(in the rows, 100 means zero)
Known rows, with every step that occurs:
sunib-vebo-sefi-zabuke: 83  131  103  90  80  113  110  94  139  109  105  101  104  111  118  90  99  93  103  58  111  96  84  82  73  101  94  122  84  129  105  85  111  111
gevek-sezum-tave: 86  85  123  142  144  119  106  103  93  82  110  104  108  140  108  88  117  86  145  100  117  100  129  108  87  104  109  55  75  117  104  105  74  114
vebo-sefi-zabuke: 80  117  96  103  108  110  108  93  112  107  113  98  102  113  111  88  97  90  106  52  106  105  89  90  79  97  100  92  88  120  106  87  116  109
sefi-zabuke-nitaf: 83  116  99  110  106  100  111  100  108  97  120  84  125  107  125  89  103  75  104  64  99  116  86  116  86  110  106  81  101  125  102  82  102  109
vebo-tiru: 118  87  118  103  108  114  111  98  107  111  109  93  98  122  106  96  105  119  127  91  108  87  90  85  89  108  102  76  92  106  110  88  104  109
gezupo-sezum-tave-tiru: 85  74  119  146  145  109  109  90  100  94  112  90  95  143  100  123  97  56  133  102  129  106  133  114  99  114  93  68  84  116  108  111  72  112
sunib-vebo: 97  106  118  110  84  116  113  97  136  96  101  85  110  122  123  101  108  98  129  110  106  93  93  80  78  119  91  87  91  117  107  90  96  114
befik-tave-tiru-vebo: 102  90  110  115  82  124  109  93  109  111  106  85  95  130  94  128  66  60  109  129  118  113  113  101  96  114  78  111  113  109  104  86  114  104
raser-vebo: 98  108  117  112  81  115  112  97  138  100  93  87  108  120  118  102  104  111  134  108  108  95  89  82  81  119  89  80  91  116  117  90  95  115
nitaf-zabuke-sezum-gevek: 90  86  117  111  125  92  123  95  89  83  103  86  123  103  137  92  97  73  110  80  102  118  115  120  97  131  102  67  78  89  102  93  73  114
sezum-zabuke-sefi-vebo-tiru-tave: 105  96  106  86  124  104  108  129  78  86  104  106  95  84  100  87  105  155  107  86  106  74  97  108  104  127  112  95  118  85  92  96  115  115
gevek-sezum-gezupo: 84  83  117  123  143  111  106  98  98  89  108  104  106  121  114  87  117  96  145  95  120  114  125  91  89  114  112  94  87  105  110  101  69  113
gevek-sezum: 89  87  116  130  125  112  108  99  103  92  110  96  109  124  111  88  116  97  142  102  111  105  116  90  87  105  108  75  85  112  102  96  85  113
gevek-sezum-zabuke-sefi-vebo-tiru: 88  93  113  107  130  99  108  111  85  94  99  118  97  100  93  69  123  152  123  77  124  75  113  113  107  117  116  100  111  101  76  88  97  117
befik-tave-tiru-vebo-sefi-zabuke: 87  114  96  92  78  121  105  90  112  121  111  101  88  118  89  117  58  55  81  76  122  117  104  102  89  96  81  144  106  123  100  83  130  103
tiru-vebo-sefi-zabuke-sezum: 83  115  96  89  66  112  114  88  117  107  105  102  114  109  127  78  77  79  111  60  97  113  104  105  84  105  99  127  70  114  105  84  104  116
sezum-zabuke-sefi-vebo-tiru-tave-befik: 104  91  107  87  117  107  105  134  68  96  116  103  88  81  91  99  83  151  99  92  106  82  103  119  105  136  104  99  136  88  95  78  114  112
nitaf-zabuke-sezum-tave: 90  86  124  134  127  109  121  100  87  85  104  78  124  125  136  90  99  68  110  85  94  109  129  137  99  124  99  42  66  111  94  94  78  114
sezum-zabuke-nitaf: 69  97  92  133  124  108  109  106  104  78  111  93  108  116  130  89  104  95  108  98  102  106  113  122  106  132  102  42  99  124  102  87  90  110
nitaf-zabuke-sefi: 67  97  117  122  120  92  122  101  92  93  104  72  116  103  116  91  122  82  83  68  106  95  95  120  105  117  98  59  118  111  71  84  116  116
sezum-gezupo: 87  89  112  115  130  112  108  94  104  91  106  90  102  119  118  99  106  95  135  97  111  111  108  88  86  123  101  79  95  101  118  95  86  111
sefi-vebo-tiru-tave: 135  95  124  80  104  111  106  121  95  109  108  96  104  98  107  97  95  153  126  98  101  83  87  84  79  117  109  114  96  92  117  101  107  109
sunib-vebo-tiru-tave: 134  96  124  77  90  121  111  118  125  102  109  100  102  105  116  104  100  128  120  104  101  79  86  73  79  111  103  116  88  100  116  98  97  112
sunib-vebo-sefi-zabuke-nitaf: 63  136  105  88  75  108  115  101  139  106  111  98  112  108  130  87  97  87  83  45  107  102  79  107  85  107  97  126  94  144  101  80  106  110
gezupo-sezum-zabuke-sefi-vebo-tiru-tave: 97  86  105  92  137  99  108  124  76  80  107  109  96  82  106  85  107  157  111  73  121  74  112  110  105  127  121  113  109  85  88  99  88  119
gezupo-sezum-tave: 80  80  116  141  142  116  108  97  95  80  110  90  106  138  118  98  109  83  140  87  123  98  126  108  88  114  109  56  76  114  106  105  65  114
raser-vebo-tiru: 121  102  124  93  77  117  112  98  136  114  95  98  97  117  107  97  104  135  129  95  113  81  80  79  85  110  93  97  90  113  118  87  96  113
raser-vebo-tiru-tave: 136  100  123  81  88  119  110  118  126  104  103  102  98  101  110  103  97  141  122  101  103  80  81  74  83  110  101  108  88  98  127  98  96  112

Rows:
82  112  102  106  95  117  104  85  114  113  106  109  90  133  95  109  85  44  96  69  126  108  111  114  87  94  85  113  84  134  107  105  112  110
sezum-tave-tiru-vebo-sefi-zabuke
84  115  96  96  77  107  105  83  125  123  109  103  94  116  98  107  83  56  93  73  120  112  97  96  87  94  82  134  96  130  104  97  122  111
tave-tiru-vebo-sefi-zabuke
132  85  117  91  118  117  110  117  97  101  118  97  99  107  110  101  97  126  123  97  96  88  92  81  87  108  109  86  90  92  120  101  103  109
vebo-tiru-tave
134  94  124  83  81  124  105  123  116  114  115  98  88  100  101  114  75  135  115  109  103  90  88  84  85  120  90  110  105  102  128  81  97  110
raser-vebo-tiru-tave-befik
78  111  101  98  85  121  112  91  105  97  104  107  113  125  124  79  79  66  114  58  103  110  116  125  84  105  101  107  60  120  108  93  92  116
tiru-vebo-sefi-zabuke-sezum-tave
76  105  104  101  78  124  108  97  96  105  118  106  104  122  114  91  57  60  106  64  103  117  119  134  87  113  92  110  78  123  110  74  92  114
tiru-vebo-sefi-zabuke-sezum-tave-befik
110  89  128  78  101  105  112  132  72  113  118  90  96  86  88  104  82  145  102  85  103  83  84  107  95  126  102  119  138  88  99  77  123  113
zabuke-sefi-vebo-tiru-tave-befik
108  92  132  79  105  95  114  132  66  115  118  83  103  74  98  101  92  135  65  68  105  83  90  124  103  126  101  116  136  97  79  75  123  113
nitaf-zabuke-sefi-vebo-tiru-tave-befik
98  98  128  88  99  98  118  106  94  113  97  90  103  103  95  89  112  143  116  73  114  73  77  102  96  116  104  106  123  98  89  82  122  116
zabuke-sefi-vebo-tiru
71  106  125  111  106  88  118  106  88  101  97  73  120  94  117  87  121  110  85  67  109  88  92  121  99  125  98  85  121  112  68  84  120  117
nitaf-zabuke-sefi-vebo
122  98  127  93  94  109  109  101  104  118  101  92  104  113  105  91  103  147  130  92  110  82  84  88  80  115  102  103  98  106  108  89  108  109
sefi-vebo-tiru
88  83  119  137  125  124  106  106  87  96  120  85  96  137  105  111  84  76  128  106  110  105  116  118  87  124  91  42  100  117  113  84  91  109
sezum-tave-befik
79  96  107  105  79  128  109  92  113  117  103  100  81  133  92  125  56  70  91  104  121  108  111  99  99  107  75  125  109  121  106  88  125  103
befik-tave-tiru-vebo-sefi
96  100  132  91  102  90  119  106  88  116  98  82  110  91  107  83  121  134  80  54  115  76  84  117  101  117  102  103  121  107  70  81  121  115
nitaf-zabuke-sefi-vebo-tiru
110  96  130  77  112  93  117  125  77  105  105  86  111  76  109  89  114  140  76  61  104  77  85  113  99  117  109  113  119  94  80  92  121  115
nitaf-zabuke-sefi-vebo-tiru-tave
78  97  107  108  78  114  110  83  125  121  101  101  86  130  99  113  80  72  102  99  120  102  105  92  96  106  76  114  97  129  108  100  118  111
tave-tiru-vebo-sefi
106  84  110  113  115  118  104  121  89  96  129  84  101  106  109  117  74  96  117  116  93  111  104  94  84  124  97  73  109  99  121  86  102  109
tiru-tave-befik
91  85  116  112  122  112  118  93  99  87  103  87  115  117  131  97  89  89  147  100  95  123  121  101  96  132  102  84  81  88  121  91  71  116
zabuke-sezum-gezupo
85  128  107  90  71  112  118  93  136  107  97  100  111  105  125  85  78  101  118  59  97  109  90  97  84  108  92  119  70  114  115  82  97  117
raser-vebo-sefi-zabuke-sezum
63  99  105  127  134  96  108  110  86  78  97  106  108  100  103  74  123  128  127  90  120  90  122  116  104  127  112  82  112  104  75  92  96  119
gevek-sezum-zabuke-sefi-vebo
68  104  101  119  120  100  111  107  91  83  95  93  106  101  107  86  112  127  116  93  113  88  104  114  102  136  101  67  120  101  83  86  112  118
sezum-zabuke-sefi-vebo
98  102  102  96  117  95  116  93  93  84  111  97  124  100  126  90  91  70  138  70  101  127  103  108  79  120  110  90  77  78  117  91  78  115
sefi-zabuke-sezum-gevek
72  101  102  112  107  112  103  84  112  109  110  112  92  132  100  107  87  45  101  57  140  107  125  118  90  94  91  131  76  134  102  109  86  113
gezupo-sezum-tave-tiru-vebo-sefi-zabuke
80  78  109  118  140  99  108  92  98  77  108  99  104  116  120  100  107  91  137  82  131  108  112  93  84  122  110  82  86  93  113  103  62  113
gezupo-sezum-gevek
90  86  119  113  127  102  120  94  94  90  104  81  120  107  141  89  98  79  111  82  97  123  126  118  101  133  100  82  79  97  102  89  72  115
nitaf-zabuke-sezum-gezupo
76  110  101  91  118  110  114  91  102  98  108  102  107  106  126  83  79  85  121  48  100  125  111  103  90  113  105  118  74  101  117  87  87  115
vebo-sefi-zabuke-sezum-gezupo
82  106  99  80  84  96  116  82  112  108  102  115  100  108  109  106  67  47  106  66  119  128  109  112  92  113  88  143  81  100  117  100  94  116
tave-tiru-vebo-sefi-zabuke-sezum-gevek
60  89  98  137  147  103  111  105  86  71  105  107  101  110  105  78  125  101  123  88  117  95  126  114  112  117  112  55  106  103  79  91  92  120
gevek-sezum-zabuke-sefi
104  107  104  108  104  104  117  95  104  95  115  82  126  107  127  89  91  75  134  78  87  122  103  108  84  114  106  82  77  95  108  82  93  115
sefi-zabuke-sezum
84  88  95  142  142  111  102  102  100  77  108  110  102  121  114  81  116  102  137  109  113  103  134  100  97  116  110  53  82  111  98  98  77  112
gevek-sezum-zabuke
64  94  93  130  133  104  112  103  93  74  102  92  101  109  110  90  114  99  114  91  109  93  108  113  109  128  102  42  117  102  86  87  109  117
sezum-zabuke-sefi
77  106  108  114  109  115  100  90  110  111  108  124  95  134  91  97  96  46  105  67  134  110  129  117  89  84  94  128  75  137  99  110  95  113
gevek-sezum-tave-tiru-vebo-sefi-zabuke
